What can hang from each mark
Q392: Q158 Q437 Q509
Q509: Q176 Q707
Q582: Q158
Q158: Q392
Q176: Q392
Q707: Q176 Q392 Q509
Q437: Q176

Known rows, with every way that one mark hangs from another
Q176[Q392]: [  1 -11  -7   5  -4  38  28   8 -23  19   0  15 -29 -63  20 -29   1]
Q158[Q392[Q437 Q509]]: [ -4 -19  27 -28   2 -23  45  -2  22  15   5   1  51 -24  -5 -24   8]
Q392[Q437 Q509[Q176 Q707]]: [ -9   1  17 -31 -33  78  34 -17  -5 -15  -2  23  44 -23 -11 -11   3]
Q437[Q176[Q392[Q158 Q509]]]: [ -2   9  -7 -28 -20  17  17   1 -11  35  33  18 -31 -54 -19 -19  -6]
Q582[Q158[Q392[Q437[Q176] Q509]]]: [ -6 -35  44 -25  -5 -45  26  11   3  -6 -11   2  41 -32  26 -11  13]
Q509[Q176[Q392[Q437]]]: [ -4 -15   5 -18 -11  51  21   2 -27   7   0  28   2 -54  -7 -21  -2]
Q509[Q707[Q176 Q392[Q158]]]: [-26   5  11   7 -24  13  33   3 -32 -22 -31  31 -60 -44  22 -28  20]
Q707[Q176 Q392[Q158 Q437] Q509]: [-56  51   3  -6 -22   6  15  14 -19   4 -31  38 -25 -42 -21 -44  -1]
Q437[Q176[Q392[Q158 Q509[Q707]]]]: [  1   6  -4 -23 -21  30  21  -4  -7  17  36  25 -36 -48 -20 -16  -2]
Q582[Q158[Q392]]: [-13 -50  51   0  -4 -62  31  14 -13 -12 -42  -9   3 -49  71 -17  11]
Q707[Q176 Q509]: [-36  21  51  -1 -25 -30  10  -1 -24   7 -53  -1 -59 -42  36 -25  -6]
Q509[Q707[Q176[Q392]]]: [ -3 -15  30  12 -14  22  25   0 -23 -20 -16  24 -63 -39  27 -20  18]
Q582[Q158[Q392[Q509]]]: [-18 -36  50 -10 -15 -44  28   8  -4 -18 -30 -12  21 -39  68 -11   4]
Q176[Q392[Q158]]: [-12  -1 -14   7 -15  34  31  10 -18  31  12  25 -36 -68   5 -38  -9]
Q509[Q176 Q707]: [ -9 -27  34 -12 -27  34  34 -17 -32 -29 -34  14 -31 -45  37  -7   5]
Q392[Q158 Q437[Q176] Q509[Q707]]: [ -6  16  -1 -32 -34  45  39  -8   9  23  28  34  23 -29 -50 -24   2]

Rows
[-37  31 -28 -31 -33  63  30   2 -20   5  -1  32  36 -46 -22 -31  -3] : Q707[Q392[Q158 Q437 Q509[Q176]]]
[ -7   1 -18 -10 -10  41  44   2 -19  -3  -6  41 -11 -47 -22 -30  20] : Q509[Q707[Q392[Q158 Q437[Q176]]]]
[  5  -5  -6 -18  -8  -2  21   7 -20  41  20  22 -49 -64 -17 -24  -1] : Q437[Q176[Q392[Q158]]]
[-15 -40  55 -19 -15 -13  29   3   2 -42 -18   9  44 -25  39  -7  10] : Q582[Q158[Q392[Q437 Q509[Q176 Q707]]]]
[-23  33 -36 -34 -22  39  31   7 -14  26  10  31  27 -47 -39 -32   6] : Q707[Q392[Q158 Q437[Q176] Q509]]
[  9   4   8 -35 -19  50  35 -11   1  10  12  22  33 -23 -32 -13  15] : Q392[Q437[Q176] Q509[Q707]]
[-29  -4   2 -12 -29  48  34 -10 -36 -37 -23  33 -34 -52  20 -17   5] : Q509[Q176 Q707[Q392[Q158]]]
[ -7 -49  44  -4   3 -48  35  18  -7  -7 -33   4  32 -42  43 -23  15] : Q582[Q158[Q392[Q437]]]
[-30  19   3 -34 -46  50  31  -7  -4  26  10  24  43 -39 -28 -28 -16] : Q392[Q158 Q437 Q509[Q176]]
[-15 -34  61  -9 -13 -35  26   9   4 -35 -23   9  27 -20  41 -12  18] : Q582[Q158[Q392[Q437 Q509[Q707[Q176]]]]]
[ -6   1 -23   2  -8  51  34  15  -8  38  24  40   0 -60 -30 -45  -4] : Q176[Q392[Q158 Q437]]
[-48  44 -26  -8 -17  41  32   9 -13  13 -22  34   9 -55 -21 -47  -9] : Q707[Q392[Q158 Q437] Q509]
[ -4 -19  47 -22  -2 -23  41  -6  24 -12   3  11  26 -10  -5 -18  17] : Q158[Q392[Q437 Q509[Q707[Q176]]]]
[-15  -7  -1 -16 -20  48  23   4 -21  15  12  36  -4 -57 -19 -28 -10] : Q509[Q176[Q392[Q158 Q437]]]
[ -5  -6 -13   0  -5  58  47   1 -24 -17 -26  32   4 -45   5 -29  24] : Q509[Q707[Q392[Q437]]]
